Each row was made from one path, in order. Every step used is in the known rows, and no mark comes twice. Write each row's path.
Known rows:
Y, M, F, A: [+4.13,+2.05,-3.32,+1.09,-3.00,-0.06,+0.13,-2.02,+0.34,-2.77,-1.23,-1.47,+0.24,-0.27,-3.35,-2.69,-4.12,+0.42,-1.83,-1.68,-0.85,-0.27,-1.83,+0.18,+0.56]
A, Y: [-0.82,-0.51,-0.70,+0.59,-1.08,-0.10,+0.92,-2.94,+1.04,-1.59,+0.60,+0.18,-1.69,-0.70,-3.50,+0.43,+0.24,-1.79,+1.64,+0.11,+2.09,+1.44,-1.41,-0.65,-0.33]
T, M, F, N, U, S, Y: [-2.46,-2.93,+1.99,-1.37,-0.82,-2.18,-4.03,+0.49,+0.48,-3.96,-0.06,-0.52,-3.90,-1.24,-3.20,+0.32,-3.98,+0.50,-1.77,-2.83,-1.95,-1.37,-2.72,+3.77,+0.62]
T, A, F, N, Y, M, U: [-0.99,+2.92,-1.04,-1.26,-8.33,-0.31,+1.89,+0.89,+0.84,-3.04,-0.72,+0.09,-1.98,+0.13,-0.98,+0.93,-2.80,-0.28,+2.84,-1.97,+0.95,+1.04,-2.45,-0.33,+0.00]
N, U, S: [+2.08,-1.09,-7.53,-0.84,+2.80,-4.64,+3.12,-1.20,-1.09,-1.41,-0.58,+0.02,-1.75,+1.42,-1.45,-0.49,+1.69,+2.01,-3.11,-1.46,-0.54,-0.49,-0.55,+4.85,+0.83]
Y, M, F, S, T, A: [+2.02,+2.02,+3.10,+0.79,+2.19,-0.83,+0.55,-1.60,-0.67,-0.99,-1.85,-1.95,+0.50,+0.52,-4.27,-3.44,-6.39,+1.72,+2.80,-1.95,-2.00,+0.36,-2.11,-0.31,+0.62]
M, U: [+1.19,-0.38,-5.48,+1.61,-2.85,-2.15,+3.64,-3.90,+0.29,+0.30,+1.08,-0.75,-2.73,+0.48,-2.35,-1.28,-1.21,-1.00,-3.34,-0.18,+0.06,-0.48,+0.29,+0.78,+1.13]
F, S, T, A, Y: [-2.62,-0.44,+5.24,+2.04,+4.88,-2.25,+0.02,+2.14,-1.16,-0.52,-0.64,-1.39,+1.95,+2.37,-3.01,-1.58,-1.53,-1.25,+6.41,-0.79,+1.25,+3.39,-1.74,-1.53,-0.29]
U, S, Y, M, F: [+1.00,-0.21,-0.76,-0.36,+5.34,-0.40,-4.32,-3.80,+0.97,-2.58,-1.93,-0.64,-3.52,-4.57,-4.82,-1.39,-4.39,+2.33,-0.11,-2.24,-2.09,-1.20,-1.57,+4.61,+0.88]
U, S, Y: [-1.15,-2.07,-1.07,+1.01,+7.04,-1.96,-4.89,-2.05,+0.16,-2.11,-1.02,-0.21,-2.75,-2.19,-3.54,-0.68,-0.28,+0.16,+0.05,-0.79,+0.03,+0.01,-0.39,+4.86,+0.33]
S, T, M, U, A, Y: [-1.93,+0.77,+3.09,+1.56,-1.48,-1.44,+1.40,-0.11,+2.50,+0.03,+0.19,-1.23,+2.67,-0.48,-3.33,+0.39,-0.77,-1.85,+1.67,-1.00,-0.50,+2.14,-1.16,-1.11,+0.09]
S, Y, N, U, A: [-6.65,-0.13,+0.56,-1.54,-0.21,-0.71,-7.48,-0.76,+1.06,-4.10,+1.42,+0.04,+1.40,+0.96,-0.89,+0.57,+1.21,-3.99,-0.05,-1.44,-0.62,+1.72,-0.95,+2.11,-0.06]
Y, M, U, S, T, N, F, A: [+1.70,+2.59,-4.20,+1.70,-0.10,-0.08,+3.01,+3.95,+0.89,-2.39,-2.54,-0.97,+0.04,-2.53,-2.20,-2.69,-4.69,+2.47,+0.52,-2.97,-3.16,-0.55,-1.46,+1.14,+0.89]
U, S: [+3.32,-0.88,-3.80,+2.07,+4.08,-2.07,-0.83,-1.74,-0.36,-1.40,-2.08,-0.49,-2.65,-1.39,-2.33,-2.03,+1.30,-0.05,-1.87,-0.74,+0.93,-1.21,-0.03,+5.04,+0.30]
Y, N, U, A, F, S: [-0.42,+1.82,-4.06,-1.31,-0.67,-1.07,-4.32,+1.56,-0.04,-4.27,-0.63,-0.23,+0.29,+1.03,+2.38,-0.93,+2.06,-4.78,-0.34,-2.50,+1.18,+0.29,-1.42,+3.02,-0.14]
M, F: [+1.22,-0.45,-0.32,-0.03,-0.74,-2.17,-0.52,-5.79,-0.52,-1.77,+0.03,-0.52,-2.01,-1.63,-3.73,-1.92,-2.45,+0.70,-3.46,+0.08,-0.39,-1.11,-0.79,+1.31,+0.13]
U, S, T, M, F: [+2.22,-0.94,+3.34,+1.21,+5.04,-2.52,-1.50,-0.24,+0.26,-1.17,-2.69,-1.02,-0.47,-2.88,-4.38,-2.69,-2.93,+2.65,-0.85,-1.18,-2.03,-1.01,-0.94,+2.81,+0.18]
A, Y, N, F, S, T, M: [-3.44,+1.75,+5.21,+0.20,+0.06,+4.06,-2.26,+4.99,+1.41,-3.86,-0.99,-0.07,-1.30,-2.07,-1.96,-1.26,-4.39,-2.24,+5.51,-1.25,-0.84,+1.19,-2.19,-2.74,-0.74]
T, M, F, N: [+0.78,-1.35,+3.21,+1.25,-5.95,+0.51,-2.69,-1.23,+0.76,-3.28,-0.03,-0.80,-3.56,-0.65,-3.25,-1.22,-3.99,-2.18,-2.28,-1.06,-0.01,-2.10,-2.08,+0.81,+0.07]
T, S, Y: [-3.69,-2.55,+0.36,+0.87,+4.55,+0.48,-5.15,+0.21,+0.65,-1.95,-0.81,-0.33,+0.16,+1.57,-4.13,-0.50,-3.24,-0.31,+0.68,+0.88,+1.16,-0.71,-0.93,+2.73,-0.10]
S, T, M, U, A: [-0.06,+0.84,+1.63,+2.19,-1.09,-2.21,+0.95,-0.73,+1.64,+0.21,-0.05,-1.43,+2.88,+0.79,-2.89,-0.88,-1.15,-1.43,-0.82,-0.61,-0.96,+0.92,-0.18,+0.15,+0.43]
T, A, F, N, U: [-0.50,-0.17,-3.62,-1.94,-4.07,-4.37,+1.41,-0.11,-1.37,-3.82,+0.19,+0.38,+0.33,+2.86,-0.05,+1.41,+1.47,-1.84,+1.06,-0.85,+2.43,+1.09,-2.24,+1.14,-0.81]
T, A, Y, M, U, S: [+0.74,+1.34,-3.01,+0.81,-1.61,-1.76,+5.33,-2.02,+1.73,-0.35,-2.50,-1.69,-1.34,-1.66,-3.14,+0.25,-0.91,-0.43,+2.78,-2.16,+0.00,+1.43,-2.76,+1.87,+0.23]
Y, N: [-0.34,+0.16,+0.26,+1.75,-2.86,+2.47,-4.27,-0.68,+0.73,-3.09,-0.36,-0.19,-1.65,+0.19,-1.26,-2.90,+0.00,-4.60,-0.81,-0.09,+0.79,-0.61,-0.20,+0.16,-0.15]

Which path is each row?
[-2.63,+1.79,+6.75,+0.91,+0.96,+1.27,-4.02,-0.36,+1.95,-2.67,-1.55,-1.36,+1.71,-2.87,-3.23,-1.20,-2.95,-2.07,+4.55,-3.28,-0.54,+1.23,-3.42,+0.74,-0.17] -> U, A, Y, M, F, S, T, N
[-1.35,+3.71,-4.26,-0.49,+1.63,+0.68,-0.90,-1.32,+0.60,-2.70,+0.01,-0.99,-2.06,-1.65,-1.38,+0.16,-5.07,-0.01,+1.06,-2.42,-1.99,-0.03,-0.95,+3.02,+0.95] -> N, F, S, Y, M, U, A
[-1.50,-0.80,+0.41,+1.27,+3.21,-4.57,+3.42,+0.56,+0.17,+0.81,-1.54,-1.38,+0.56,-1.74,-3.15,-1.14,+0.28,+0.68,+2.24,-1.63,-0.66,+2.11,-1.01,+1.40,+0.32] -> M, U, S, T, A, Y
[-1.47,+2.39,+1.28,-0.76,-4.87,-0.24,-6.71,+0.86,+0.61,-4.79,-0.13,+0.88,+0.00,-1.04,+0.56,+1.23,+2.81,-3.07,+0.79,-1.74,+3.31,+0.86,-1.08,+3.10,-0.84] -> U, A, F, N, Y
[-2.54,-0.68,-0.69,-0.55,-5.36,-1.61,-3.01,+1.60,+0.10,-3.72,+2.08,+0.17,+0.45,+2.49,-0.12,+1.31,+3.90,-4.50,+0.55,-2.85,+2.31,+1.42,-1.77,+2.36,-0.05] -> F, N, U, A, Y
[-3.10,+2.68,-1.51,+0.49,-2.72,+0.97,-1.60,+1.12,+1.30,-2.66,-0.30,-1.26,-1.51,-2.86,+0.93,-0.77,-0.04,-4.76,+0.68,-2.75,-0.03,+0.73,-1.21,+2.06,+0.10] -> M, U, A, Y, N, F, S
[-0.55,+0.12,-2.65,+1.59,+2.73,+1.02,-1.14,-1.45,+0.70,-0.62,+0.74,-1.43,-4.28,+0.54,-3.42,-1.38,-6.43,-1.02,+2.21,-2.27,-0.97,+0.09,-1.16,+1.06,+2.06] -> F, S, Y, M, U
[-5.64,+0.91,+1.38,-1.30,+0.38,+2.79,-6.51,-0.72,+0.74,-5.13,+0.68,+0.87,-1.95,-2.36,-2.23,-0.43,-3.23,-1.90,+1.13,+0.14,-1.29,+0.35,-0.46,+0.00,-0.59] -> S, Y, N, F
[+1.37,+1.91,-4.03,+0.43,+2.18,-0.05,+1.36,-0.45,-1.62,-2.78,-0.40,-0.07,-3.16,+0.04,-1.21,-1.33,-3.32,+0.82,-0.16,-0.24,-0.02,-0.97,-0.40,+1.79,+0.11] -> N, F, S
[-2.30,-0.07,+0.50,+2.37,-3.39,+1.26,-4.13,+4.36,+0.99,-4.02,-0.43,-0.95,+1.45,+0.34,-0.77,-1.73,+1.56,-5.68,+2.06,-1.16,+2.34,+2.75,-1.75,-2.04,-0.82] -> F, A, Y, N
[-2.35,-3.22,-1.73,-0.57,+1.45,-2.35,-5.08,+2.59,-1.08,-3.71,+1.31,+0.51,-3.16,+1.54,-1.50,-0.13,+0.47,-1.14,+0.04,-2.93,+0.20,-0.11,-1.03,+4.29,+0.91] -> F, N, U, S, Y
[-0.20,-0.35,-5.26,-2.08,+3.70,-4.29,-0.94,+0.49,-0.42,-3.30,-0.77,-0.81,-0.04,-0.34,-2.82,-0.52,-2.79,+3.40,-1.64,-3.35,-2.77,+0.72,-2.24,+3.92,+1.08] -> N, U, S, Y, M, F, A
[-0.43,+2.15,-0.85,+0.81,-0.29,+3.25,-3.57,+2.36,-0.57,-4.39,-1.08,-0.13,-3.34,-0.90,+0.19,-3.06,-3.02,-2.78,+0.52,-0.91,-0.43,-1.16,-0.49,+0.86,-0.21] -> Y, N, F, S
[-2.76,-0.27,-3.27,-2.38,+3.84,-0.94,-4.77,+0.88,-0.34,-4.38,+0.59,+0.58,-2.78,-0.01,-0.12,+0.01,-2.69,-2.20,+2.49,-1.59,+0.71,+0.74,-1.76,+0.93,+0.28] -> A, F, S, Y, N, U
[-1.36,+0.62,-2.46,+0.68,+0.23,-2.00,-1.68,-1.72,+2.16,-1.79,-0.40,-1.59,-1.71,-1.20,-1.07,+1.65,-2.65,-3.28,+0.05,-1.72,+0.59,+0.32,-1.86,+2.99,+0.48] -> T, M, U, A, F, S, Y
[-1.89,-0.85,-0.88,-0.99,-0.36,-2.93,-2.77,+3.38,-0.29,-4.28,-1.43,-1.15,+0.24,-2.32,-0.81,-1.90,+0.32,-1.02,-1.27,-3.23,-0.83,+1.32,-2.79,+1.74,-0.21] -> M, F, A, Y, N, U, S
[+1.61,-0.16,-6.08,-2.80,+0.92,-0.77,-3.54,+1.10,+0.26,-5.07,-0.01,+1.24,-3.70,-1.37,-1.27,+0.88,-1.76,+0.02,+1.97,-3.34,+0.54,-0.78,-2.12,+3.54,+0.68] -> A, F, N, U, S, Y, M
[-4.98,+0.18,+7.65,+0.78,+0.19,-0.34,-2.21,+1.90,+0.56,-2.02,-0.71,-0.59,+3.87,+0.66,-3.15,-1.40,+0.14,-2.79,+5.87,-0.03,+0.53,+3.66,-1.59,-3.35,-1.23] -> S, T, A, Y, N
[-3.23,+0.25,-3.97,+0.67,+1.92,-1.02,-3.80,+3.80,+0.25,-3.70,-1.08,-0.98,-1.91,-3.40,-0.34,-1.88,-1.73,-1.28,-1.30,-2.38,-1.99,+0.30,-0.35,+3.06,+0.52] -> M, U, S, Y, N, F, A
[-0.95,-0.25,+4.00,+2.63,+5.40,-2.92,-0.48,+1.75,-1.98,-0.23,-0.83,-1.63,+2.10,+3.80,-2.49,-2.78,-1.77,-0.81,+4.04,-0.36,+0.60,+2.16,-0.73,-0.22,+0.05] -> F, S, T, A
[-3.84,+1.26,+6.72,-0.98,-1.58,-2.02,-2.65,+3.57,-0.94,-3.16,-0.22,+0.87,+2.59,+1.26,-2.03,-0.05,-0.98,+0.83,+5.27,-0.34,+1.47,+2.97,-1.36,-2.08,-1.07] -> S, T, A, F, N, Y
[-2.95,-0.08,+1.14,+0.58,-1.96,-2.52,+2.71,-2.99,+0.47,-1.36,-0.54,-0.82,+0.99,+1.05,-3.15,+1.22,+1.26,-2.04,+3.02,+0.47,+2.21,+2.88,-2.26,-0.55,-1.17] -> T, A, Y
[-5.24,-1.10,+3.01,+0.53,+0.64,+2.20,-8.25,-1.10,+1.23,-3.72,+0.88,+0.09,-1.63,-0.72,-2.79,-1.19,-1.85,-4.12,+1.31,-0.10,+0.04,+0.79,-0.50,+0.03,-0.11] -> S, Y, N
[+2.62,+0.97,-6.02,+2.47,-1.28,-0.67,+2.46,+2.79,+1.42,-1.60,-1.77,-1.83,-0.58,-1.35,-2.08,-1.32,-0.55,-1.35,+1.13,-3.18,+0.54,+1.64,-2.09,+1.16,+0.86] -> F, A, Y, M, U, S
[+2.60,+0.58,-2.40,+0.83,+2.84,-1.91,+2.07,+0.90,+0.16,-0.74,-0.63,-0.76,-1.78,-0.36,-1.76,-1.26,-4.58,-0.16,+1.88,-1.00,+0.35,-0.02,-1.14,-0.69,+0.73] -> A, F, S, T, M, U
